Each row was made from one path, in order. Every step used is in the known rows, and no mark comes twice. Write each row's path.
Known rows
K P: [ 0  1  0 -4  5 -1  0 -2 -4  6  0  1 -4 -5  3  4 -6  0 -2  4  0 -6 11 -1
  2  5 -2 -7  5  7  5 -1 -4 -7 -8]
P C E S F: [ -8  -6  -6 -13  -8 -18  12   9   4  27  -7  -7  -5 -12  -8  11   3  -1
   0 -12  12   6  12   2  -8   8  18  13  -7  -9 -15   6  -5  -5   1]
H K M G: [-10   7 -18  -8  -9  -5   3   3  -7  24  13  -6  -8   4   7   3   6  -3
  -5   7  -6  -8   4 -13   7   4   2   5   6   8   5   2   1  -1  -8]
Q M R: [  8   2 -10  -8  -3   3  -8  -1  10  12   6  -8  -7  -3  -4 -12   5  -3
 -11   5  -3  -3   1  -7   2   8 -12  -9  -5   0  14   1   2  -5  -1]
S F E P C: [ -5 -11   0   0 -10 -20  -1   7  -5  10 -12 -14  -5 -14 -12   4  -9   3
   0   2   6   3  17   3  -6   4  10   0   4  -6   8   7  -7 -15  -1]
Q M R K: [  4  11 -13  -6  -3  13  -6   1  11  21   7  -7  -9   4  -2  -8   4  -1
 -11  10  -5  -5   0  -2   0  12 -17  -5  -3  -1  12   5  11  -4  -3]
F S: [ 7  0  4 -7  3  2 -3 -2 -3 -1 -5  0  7  2 -1 -7 -1  4  0  7  9  0 -6 -1
  3  5 -7 -4 -3  5  0  4  1  1  6]
M R H K P: [  5  10 -18  -8   0  11  -4   0   3  26  11  -3  -5   1   0   3   1  -3
 -10  15  -7  -8   5   6  13  14  -9 -11  -8  14  16   4  -2 -12  -8]
H K E P C: [ -8   0 -20 -11  -7  -3   2  10  -8   9  -3 -12  -4  -1  -6   7 -10  -2
  -3  11  -4  -2   7   3   1   6  10   0   4  -1   4   9  -4 -18  -4]
M R K E S F: [ -6   6  -4 -20  -5   8  14  -2   6  32   2  -5  -7  -1  -6  16  -3   0
 -12  -1  -4   0   8  11  -2  28   1  14  -6  -6   3  12  -3 -15 -12]
R H K: [ -1   5 -14  -3   2   8  -2   5  -2  12   6   1   3   2  -1   2   5  -3
  -2   7  -3  -2  -3   6   7   0   4  -5  -5   5   3   4   6   1   4]
F E K H: [  6   0 -12  -4  -7   4  -6  -1  -9  10 -12   8  -7  -4  -5  -1   5  -3
   7  -1 -14   2  -6  17  10   7  17   0   6   4   0  -1   1 -10   6]
G M: [ -3 -11  -6   3  -4   4   0   0   0  -3   2  -2  -4  -8   0 -14  -2   4
  -4   5  -2  -2  -7  -5  -3  -2  -2  -7   0  -1   0   6   0  -4  -3]
C E K M R H: [  6   7 -26 -12  -7   5  -4   3   8  33  -7  -3 -18 -13  -9  -5  10  -4
  -8   4 -17  -6   3   8   9  14   6   6 -19   4   3   4   2  -9   1]
K M: [ -4  -2  -4  -6   1  -5   5  -1  -2   4   0   0  -9  -9   1  -4  -1  -2
  -7   3  -5  -3   6 -12   8   5   2   0  -3   3   1   3  -4  -3  -1]
H R: [  1   3  -3   1   2   3   6   5   7   7   6   0  -1   4  -4  -3   6  -4
   1   8  -2   2  -1  -5   7   0 -13  -3  -3   2   7  -1  -5  -2  -7]
C E: [ 2  5 -8  0 -4 -5  1  1 -2  7 -2 -2 -5 -6 -4  0  4  2  7 -4  3  1 -1  5
 -1  2  5  2 -7 -2 -3 -4  0 -3  3]
S F E: [ -2  -6   4   2  -6 -15   3  -2 -10   6  -4  -7  -2 -14  -7   4  -2   2
   4  -2   4   6   2   3  -1   7   5   1   3  -4   8  -1  -9  -8  -2]
H R K: [ -3  13  -7   2   1  14   7   6   7  18   7   0  -2  11  -1   1   3  -4
   0  13  -5  -1   2  -2   5   3 -16   1  -3   3   5   2   3  -1 -10]
M R H K E: [  1   9 -21 -10  -7  13   0  -2  -2  17   7  -5  -6   2  -5   2  -1  -4
  -6  10 -11  -3  -9   8  10  18   0  -4 -12   6  11   5  -1 -12  -1]
M R: [ 7  3 -3 -2 -7  5 -1 -2  9  6  6 -3 -4  7 -3 -2  3  1 -5  4 -4  1 -1  1
  5  8 -9  1 -6  2  9  1 -3 -4 -4]
C E S F: [ -3  -2  -3 -16   0 -12   9   4   2  24  -4  -4  -1 -14 -10  10   7   1
   0 -12   8   6   7   8  -7  10  13  12  -8  -8  -6   3  -5  -6  -2]
K M R: [  3   2  -9  -9  -7   0   3  -3   7  11   5  -3 -13  -3   0  -5   3  -2
 -11   6  -9  -3   5 -12  12  13  -8   1  -8   5   9   4  -8  -7  -4]
P C: [-7 -2 -3  0 -6 -6  1  5  1  1 -4 -4 -5  1  1  0 -5 -1  0  0  3  2  6 -7
 -2 -1  4  1 -1 -2 -9  4  0  1  3]
K H R: [ 0  3 -6 -2 -1  8  6 -1  6 12  2  8 -5  5 -4 -1  9 -8  0  5 -7  1  3 -3
 16  2  0 -9  0  6  7  1 -6 -5 -7]
K P C: [ -5  -2  -3  -1   1  -7  -1   2  -3   8  -4  -3  -7  -4   4   6 -10  -2
  -4   5   2  -4  16  -8   0   3   1  -6   3   5  -5   3  -4  -8  -5]
S F E P: [  2  -8   1  -1  -6 -14  -2   4  -6  11  -8 -10  -1 -16 -12   4  -5   4
   1   1   4   2  11   9  -2   6   5   0   5  -4  18   3  -7 -17  -3]
Q M: [  1   0  -6  -5   5  -2  -7   0   2   7   0  -3  -4  -9  -2 -10   3  -3
  -7   1   1  -4  -1  -6  -2  -1  -5  -9   1  -1   6   0   6  -2   3]
R M: [  1  -1  -3   4  -5  10   4   2   0   5   3  -2  -4  -8  -3  -6   1   0
 -10   3   3  -6   2  -6  -2   6  -4  -2  -3   5  -1   2   0  -2   6]
K P C E S: [ -1   1  -9 -15  -2  -8   4   6  -1  27  -7  -3 -11  -9  -1   6  -3   0
  -2  -4   6  -1  15   5  -2  13   8   2  -9   4 -14   3  -3 -13   3]

Which path is each row?
[  1   2 -10   4  -6  18  10   2   6  14   6   7  -8  -2  -7  -7  11  -9
  -9  11  -5  -6   5  -8  15   9  -4 -10  -2  13   6   3  -6  -8   1] : K H R M
[  0   4  -4   9 -12   8   0   1   0  17   3  -5  -6   0   1  -3   1   1
  -9   1   6 -13   4  -8  -7   7  -5   3   5   7   0   1   4   1   4] : R M G
[  5   3  -7 -11  -2   0   5   5   2  18  -4  -1  -2  -5  -6   1  10   2
   2  -9   4   2  -1  12  -1  10   6   8 -13  -2 -10   0   2  -6   6] : C E S
[ -2   1 -11   0  -9 -10   2   6  -2   9  -6  -6 -11  -4  -4   1   0   0
   7  -4   5   2   5  -2  -3   2  10   2  -7  -4 -12   0  -1  -2   6] : P C E
[  2   7 -16 -10   4  -2  -4   4  -7  22 -10  -2  -8 -13  -5   5   5   0
   2   3  -7  -4   8  12  -2   4   8   2   3   4  -3  -6   0 -11 -10] : C E K P
[-11  12  -9  -3  -6   5   2  -1  -1  27   4  -3 -14   5   8   5  -2   0
  -7   3  -5 -14   9 -11   1  10  -3   8   5   5  -1   5  10   2  -7] : R K M G
[ -6   8 -20  -7  -5   1  -1   1  -4  31   7  -3  -8   0   4   4   4  -4
  -7   6  -7 -13   2  -6   9   7   4  -1  -4   9   4   6   7   0  -1] : R H K M G
[  9  -2  -3   2  -4  -5  -7   4  -7   5  -8  -8  -1  -8  -8  -6  -6   5
   3   4  -1   0   2  11   2   7  -1  -4  -3   2  13   2  -1 -16   5] : F E P
[ -7  -8   4 -19   2  -7  13  -2  -5  17  -6  -2   1 -13  -9  15  -3  -3
  -8  -9   2   3   5   6  -5  16  13   9  -2  -6  -3   6  -8 -13  -6] : K E S F
[ -5   4 -19  -9   1   5   3   3  -5  19   6   0  -6  -7   2  -1   4  -5
  -8   9  -8  -6   1  -5  15   6   4  -4  -9   8   4   7   1  -3   3] : R H K M
[ -6  -8   5 -14   2  -5  10   3   5  19  -1  -1   5 -10  -6  10   3   0
  -8  -8   5   4   7   5  -5   6   7   9   0  -6  -4   7  -3  -4  -4] : E S F
[  0   2  -7  -2  -3  -3 -11   0   1  21   2  -7  -5  -1   2  -6   2  -3
  -6  -2   3 -10   0  -8  -8   0  -5  -5   9  -1   6   0  11   1   1] : Q M G
[ -4   6 -23 -20  -4  -7   5  12  -6  31   2  -7  -6  -4   1   8   3  -2
  -2   3   3  -1  10   5   3  12  10   3  -7   5 -11   4  -1 -13  -1] : H K P C E S
[  6   3 -10  -3  -2  -5  -5   6   1  11  -8  -6  -3  -9 -10  -2   2   3
   2   1   1  -3   8  11  -3   2   5   1  -5   0   8   0   1 -12  -1] : C E P
[ -9   5  -9  -6  -4   4   1   6  -3  14 -11  -8  -9   1  -5   9 -18  -1
  -5   8  -3  -5  12   6  -6  11   6   2   2  -2  -3  12   5 -17  -4] : R K E P C
[  7   7 -25 -10  -1  12 -11   4   9  24  12  -7  -5  -2  -6 -11  10  -5
 -13  12  -7  -6  -6   0   8   7  -9 -14 -11   4  17   5   7  -5   4] : Q M R H K
[ -1   6 -14  -8   7   6  -4   2  -6  18   5   1  -1  -4   1   5  -2  -2
  -5  10  -5  -8   4   6   9   6   1 -12  -3  12   8   2   1  -8  -1] : R H K P
[ -8   1 -15  -8  -1  -6   2   8  -7  13   6  -7  -5   1   6   8  -5  -3
  -2  12  -1  -2  12  -6   5   2   2  -4   6   7  -2   3  -5  -8  -8] : H K P C
[  1   4 -19 -10  -5   5  -3   1  -3  15 -11   8  -8  -4  -7   3  12  -5
   6  -5 -12   0   1  15   6   2  23   5   3   1  -7  -2   2  -6   1] : C E K H
[ -1   8 -17   0 -12  20   3   6   7  34  -1   2  -9   5  -5  -1  14 -10
 -10  11 -11 -13   5  -2   7   6   0   2  10  12   3   1   3  -4  -5] : E K H R M G
[ -9  16 -12  -2  -5   8   7   4   6  35   9  -3 -14   9   4   2   3  -4
  -6  12  -7 -11  10 -15   7   9 -16   6   2   8   6   4   4  -1 -14] : H R K M G
[ -4  -7  -7  -6  -7  -5  -1  -1  -9  19 -13   3  -5 -14  -9   8   5  -4
   3  -3  -9   4   3  14   7   7  23   3  11  -2   3   1  -5 -11  -3] : S F E K H
[ -6   3  -5  -4  -6  -7   2  -3  -2  19   2  -4 -11  -2   6   1  -1  -1
  -5  -1  -3 -11   6 -12   2   6   1   5   4   5   2   2   1   0  -4] : K M G
[  8   5  -5   0  -5  11  -5  -1  11  12   0  -2  -4   2  -4  -4   2  -1
  -6   2  -5  -3  -2   5   5   8  -7  -5 -14   4   8   5   3  -3   4] : M R H
[  3  -7 -11  -1 -12   8  -1  -1   9   2   8  -5  -9  -4  -1 -16   1   3
  -8   9  -6  -1  -5  -4   0   6 -12  -6  -5   2   8   7  -2  -7  -5] : G M R
[ -2  12 -10 -14   2  16  14   5   2  28   2   0  -3   8  -4   7   0  -5
  -6   5  -6  -1  -1   7   4  20  -8   6 -12   1  -3   7   1 -14  -8] : H R K E S
[ -1   7 -10   7 -13  16   7   1   7  28   6   3 -11   6  -3  -3  10  -8
  -8   7  -2 -13   7 -10   9   9  -5  -6   4  14   6   1  -2  -5  -2] : K H R M G
[ -5   9 -22 -11 -10  -7  -2   4  -4  33  -7  -6 -15  -8  -1   1   9  -2
  -1  -2  -9  -9   3   0  -3   6  12  16   4   2  -5  -3   5  -3  -6] : C E K M G
[ -6   0 -10  -9   1  -3  -4   8  -2  13 -10  -4  -7  -5   0   7  -5  -4
  -6   7  -7  -2  14   2  -3  -2   6   1  10   4 -10   2  -1  -8  -8] : E K P C
[ -7   7  -8  -5   1   7   5   0  -2  15   2   1 -11  -1   5   2  -3  -2
  -8   7  -8  -5   7  -8   6   9  -2   4  -2   3   0   7   3  -2  -3] : R K M
[ -1   0 -10 -10  -2   9  -3   1   1  10  -9   9  -3   1  -2   5   8  -4
   0   0 -15  -1   1  10   8  -2  19   1   9   3  -4   1   4  -3  -2] : E K H
[  2   5 -17  -6  -3   0  -3   6  -2  16  -9  -2  -4  -5  -7   2   8   0
   4  -1  -6   2  -3  13  -5   0  11  10  -1  -4  -7  -4   4  -3  -1] : C E K
[-10   5  -5 -17   2   7  20   5   3  33   1  -2  -2  -1 -10  15  -1  -5
  -7   4  -2   3   7   5   1  19  -3  10  -5  -4   2   9  -5 -12 -16] : H R K E S F
[-10   7  -6  -1   1   3   1   4  -3  17  -3  -2 -11   3   7  10 -12   0
  -3   8   1  -6  18  -5  -2   7  -4  -2   4   6  -8   7   4  -6  -6] : R K P C
[ -3  -3 -12  -7  -5  -2   6   4  -2  25  -6   3  -7  -8 -14   5  12  -9
   3   6 -13   7   3   9  12   7  11  -1   9   1  11  -1 -11 -11 -10] : S F E K H R
[ -5   1 -21  -9 -10   0  -2   6   0  19 -14   3 -13  -3  -7   4   8  -6
   5  -4  -9   2   6   9   3  -1  28   5   2  -1 -17   2   2  -6   3] : P C E K H
[ -4   2 -15  -2 -11  19   3  -6   0  11   4  -4 -15  -1  -1  -8  -9   3
  -8  11 -12  -6  -6   2  -1  19 -11  -3  -6   0   5  12   2 -14  -9] : G M R K E
[ -7  -8  -8  -7  -4 -18  -1   6 -11  22 -14 -10  -9 -19  -5  12  -7  -1
  -2   5  -2   3  16   3  -4   7  12   3  12  -1  -2   2  -8 -16  -9] : S F E K P C
